Known rows, with every step that occurs:
A > Z: [ 13.7 -20.9   0.8 -14.8 -25.9 -21.1   8.3  11.5  -1.5  -7.1   3.3  -1.3
  12.2  -5.0  15.9  -6.5  -4.4 -11.5  21.4  12.2]
B > M > A: [ -1.6   6.1   4.3  18.3   6.0   5.7 -31.9   3.1  14.8  -5.2 -14.1 -35.2
  -3.4  -6.2 -27.0   1.1   5.9   7.0  -0.6 -20.1]
B > M: [ -1.0   5.6  21.4  -3.5   6.6 -13.8 -24.6  11.3 -11.6  -9.1 -22.1   7.5
   7.8   0.4   9.5   0.4  12.5  -3.5   6.1 -28.2]
C > M > A > Z: [  1.8  -8.9 -24.1   2.7 -24.1   4.5   1.0   5.9  10.8  -9.6   0.7 -17.4
  10.3 -17.3 -11.5   6.0   1.9  12.6  24.7   6.8]
N > M > C > Z > A: [ 25.9  -9.4  17.8  15.8   2.6   6.8 -21.3  -2.2   4.4 -20.1  -6.4 -14.1
 -19.0  -7.6 -19.8  24.0  24.0   4.0   0.8  17.1]
M > C: [ 13.8   4.5 -23.6  23.6 -11.9  -6.1 -32.1   5.1 -12.2 -27.6 -14.5 -14.2
  -0.4 -12.6  -1.6 -33.3   8.2 -12.6   4.9  22.3]
M > B > Z: [  6.3  -9.3  37.3 -11.7 -20.4 -19.2 -48.0  -8.6  -2.7  13.7   2.2  -8.5
   6.7   2.2  -9.7  -2.0  12.3  13.5   8.4  -2.1]
C > M: [  7.4   3.4 -15.6   5.2  -2.3   0.3 -33.3   7.4 -20.8 -27.4 -12.3   0.8
  18.3  -8.4   2.1   9.7   3.4   0.3  -2.4 -10.7]
N > M > B > Z: [  3.2   1.6  60.6 -21.8 -20.8 -14.7 -44.8  -3.8  -7.1  20.6   0.5   8.5
  23.6   1.1 -11.3   2.2  22.2  19.4  17.0 -25.3]
A > Z > B: [ 26.0  -5.4  33.8 -39.8  -5.2 -16.9  22.9   1.3 -10.0  -6.8  -3.3   5.5
  29.1   3.3  -6.5 -41.7  15.5  -5.5  14.3  -2.7]
Z > B: [ 32.2   3.3  36.5 -24.8  13.8 -12.1 -10.3  -2.4 -16.1 -14.5  -8.0  -9.9
  24.0   9.6 -17.8 -43.4  10.8 -12.1 -12.9 -11.9]
A > Z > N: [ 23.6  -1.6 -26.9   2.7 -10.0 -12.3  10.6   6.8 -14.1 -13.5   3.7 -26.7
   4.4   7.5  23.3  21.1   5.3 -20.4   7.8  -7.7]
M > A > Z > B: [ 22.9  -3.3  25.8 -27.2  -4.4  -4.8  18.5  -3.1   5.6  -3.7  -0.7 -18.3
  21.6  -1.0 -28.6 -41.6  13.2   3.0  12.2  -1.8]
Z > A > M > B: [ 21.9  17.6  28.3 -30.4  16.3   8.9 -37.3  -7.9  -4.0   7.3  -9.3  -3.1
  10.0 -26.2 -47.8 -30.2  22.4  -3.7 -13.0 -11.9]
M > A > Z: [ 10.3 -17.8 -10.1   1.4 -25.1  -6.0   2.2   5.2  19.0  -2.8   6.6 -31.9
   3.2 -10.2 -12.1  -5.3  -6.2   0.0  17.8  14.7]
Z > A > M: [ 22.2  11.5  17.5 -12.3  24.8   5.1 -36.0  -5.0  -5.6  -9.7 -14.2  -0.2
  -7.6 -11.6 -17.6  18.1   9.5 -19.0 -13.8 -11.6]
C > M > A: [  5.7   4.5 -24.7  24.1  -1.1  16.6 -38.4  -0.9   7.1 -19.9  -6.3 -40.5
   5.5 -12.6 -32.7   8.1  -1.5  10.4  -8.6  -5.6]
N > M: [ 16.0   6.4  38.2  -8.9  -4.2  -8.8 -30.0  13.1 -14.6  -5.0  -5.2   6.7
  34.0  -0.2  -1.6   0.2   5.9  -9.9  -0.6 -34.6]
A > M: [  8.8   9.3   4.6 -20.0   1.5  -6.4 -56.5  -2.5 -22.4  -4.4 -10.5  12.4
  19.7 -21.1   3.4  13.1  -0.5 -16.9  -1.4 -16.6]

Rows:
[  7.0 -13.2  -0.8   4.4 -32.3  -5.6 -49.5  -0.7 -18.4 -13.7  -1.9   7.9
  16.3 -25.1   6.1  23.3  16.8  13.1  25.4  13.5]  N > M > C > Z
[  7.6  19.8  -0.1  11.9   2.5   5.8 -42.1  -9.2  -8.7 -14.8 -22.3   6.2
 -18.3 -16.4  -6.8   6.9  27.6  -1.5  14.0  10.6]  B > Z > A > M > C
[ -1.3  22.0  10.7 -11.7  -6.0  -5.2   9.4   7.2 -16.6 -16.3 -30.9  25.4
  13.2 -14.0   0.2 -48.2  42.2   9.8  38.4  -4.5]  A > Z > B > M > C
[ 17.9   7.4   2.8   4.2  -5.0  -9.9 -34.0  -8.9 -16.2   2.8   2.8 -33.4
  -0.1  13.1   3.9  25.8  18.0  -0.5  -2.7 -19.6]  M > B > Z > N
[ 19.8   3.7  12.5  -2.3  -8.4  -3.3 -34.8   3.9 -26.2  -5.8   3.1  -6.2
  27.3  -0.6  12.2  53.0  15.4  -2.7   3.9 -35.9]  C > Z > N > M
[ -2.5  -0.4  24.1 -12.5 -19.7  -9.0 -46.8  -7.5 -12.1   6.6  -4.5   4.5
  13.8  -4.3  -8.3   9.4  20.7  25.8  14.8  -9.8]  C > M > B > Z
[  9.8   9.4 -26.1  10.5  -3.8   0.9   9.8   5.1   0.8  -6.9  -3.9 -36.9
  -2.0   1.2   5.8  26.5  14.5  -3.1  14.5 -21.1]  B > M > A > Z > N
[ 15.8   4.2  14.6 -27.6  -3.8   4.2  16.9  -2.2  -0.7  -9.3  -5.9  -7.7
  26.7  -7.0 -28.6 -31.2  20.3  14.0  17.4  -7.6]  C > M > A > Z > B
[ 18.7  12.8  12.0  -9.7  -9.5  -5.8   5.8  14.1 -18.8  -3.6  -0.7   1.8
  32.2   3.9  16.4  23.1  17.6 -10.7  17.0 -41.9]  A > Z > N > M
[ 22.5  24.4  25.6 -20.5   0.1   2.3 -25.2   5.0 -18.2   7.5  -1.3 -10.5
  38.4  -9.7 -28.9 -25.1  25.8  -1.0  -5.7 -40.3]  Z > N > M > B
[ 22.7   2.1  65.4  -4.8  11.8  -0.4 -17.1  -4.5  13.7   6.8  -4.7 -12.8
 -12.8  12.9 -32.8   6.8  28.2   9.2  -6.1 -13.6]  N > M > B > Z > A
[ 15.1   4.2  -1.9  17.7  -6.3  13.3 -40.8  -3.3   3.8  -2.3   6.3 -46.7
  12.5  -6.5 -24.5  42.2   8.2   8.0  -2.9 -26.2]  C > Z > N > M > A
[  5.6  14.8  26.3  -1.7  16.0   7.8 -17.9  -2.5   9.1  -4.4 -18.0 -27.5
   7.4  -1.8 -39.3 -22.0  18.7  11.4  -0.9 -28.4]  Z > B > M > A
[ 22.8  20.5  15.0   0.9   4.5  -2.3 -20.4  10.5 -23.3  -8.4  -3.9 -10.2
  28.8   8.2   7.0  22.8  14.4 -15.9  -5.5 -48.2]  Z > N > M
[  2.2  10.1  45.7 -39.3   4.3 -14.2  19.7   9.4 -13.3  -2.2 -23.5  29.2
  24.5   0.5   3.9 -25.7  32.7   7.8  27.8 -31.8]  A > Z > B > M
[ 25.4 -13.6  40.5  15.7  14.9  -9.3 -16.6  -5.0  15.6 -10.2  -4.7 -29.3
 -35.6  25.6 -10.8  29.3   9.1  -6.0 -12.8   5.8]  B > Z > A
[  4.3  20.8 -22.4   4.7  -8.3   1.7 -50.7  -1.9 -23.4 -18.6 -20.7  12.1
  10.0 -31.2   0.2 -16.6  15.4 -10.1  14.7   8.0]  A > M > C
[ 28.1 -18.5   0.4  21.1   3.2   2.9 -23.3  -5.8   7.9 -26.0  -4.7 -27.0
 -32.3  -7.0 -18.0  19.3  15.5  -1.0  -5.8  35.3]  M > C > Z > A
[  3.5   0.3  46.1 -31.6   5.0 -12.6 -19.8  -0.8 -20.2  -5.0 -19.2  20.5
  19.2  -3.3   0.6   3.7  30.5  15.9  16.2 -26.9]  C > Z > B > M
[ 12.6  18.3   1.9  -9.3  -3.0  -5.7 -44.9 -13.0 -23.0   8.3  -1.3 -15.8
   6.6   0.7   4.4  35.8  22.4   0.8   3.8 -28.6]  A > M > B > Z > N
[ -1.1   3.3  38.4 -28.5 -17.7 -13.2 -62.6 -14.2 -12.0  20.6  -3.3  12.4
  14.3 -12.7  -7.9  10.7  18.1  15.3  15.8 -13.3]  A > M > B > Z
[ 21.1   0.7 -36.0  15.6  -9.3   0.2   5.4   2.1   2.5  -9.9   6.6 -50.8
  -3.2   2.8   1.2  22.8   3.2 -11.1   5.1  -5.0]  M > A > Z > N
[  7.7  -7.6  10.7  -7.9 -25.6  -0.9   6.4   9.7  14.7   4.8   5.1 -14.0
  20.7 -11.9 -13.8  -1.0   4.0   6.2  26.0  -8.0]  N > M > A > Z
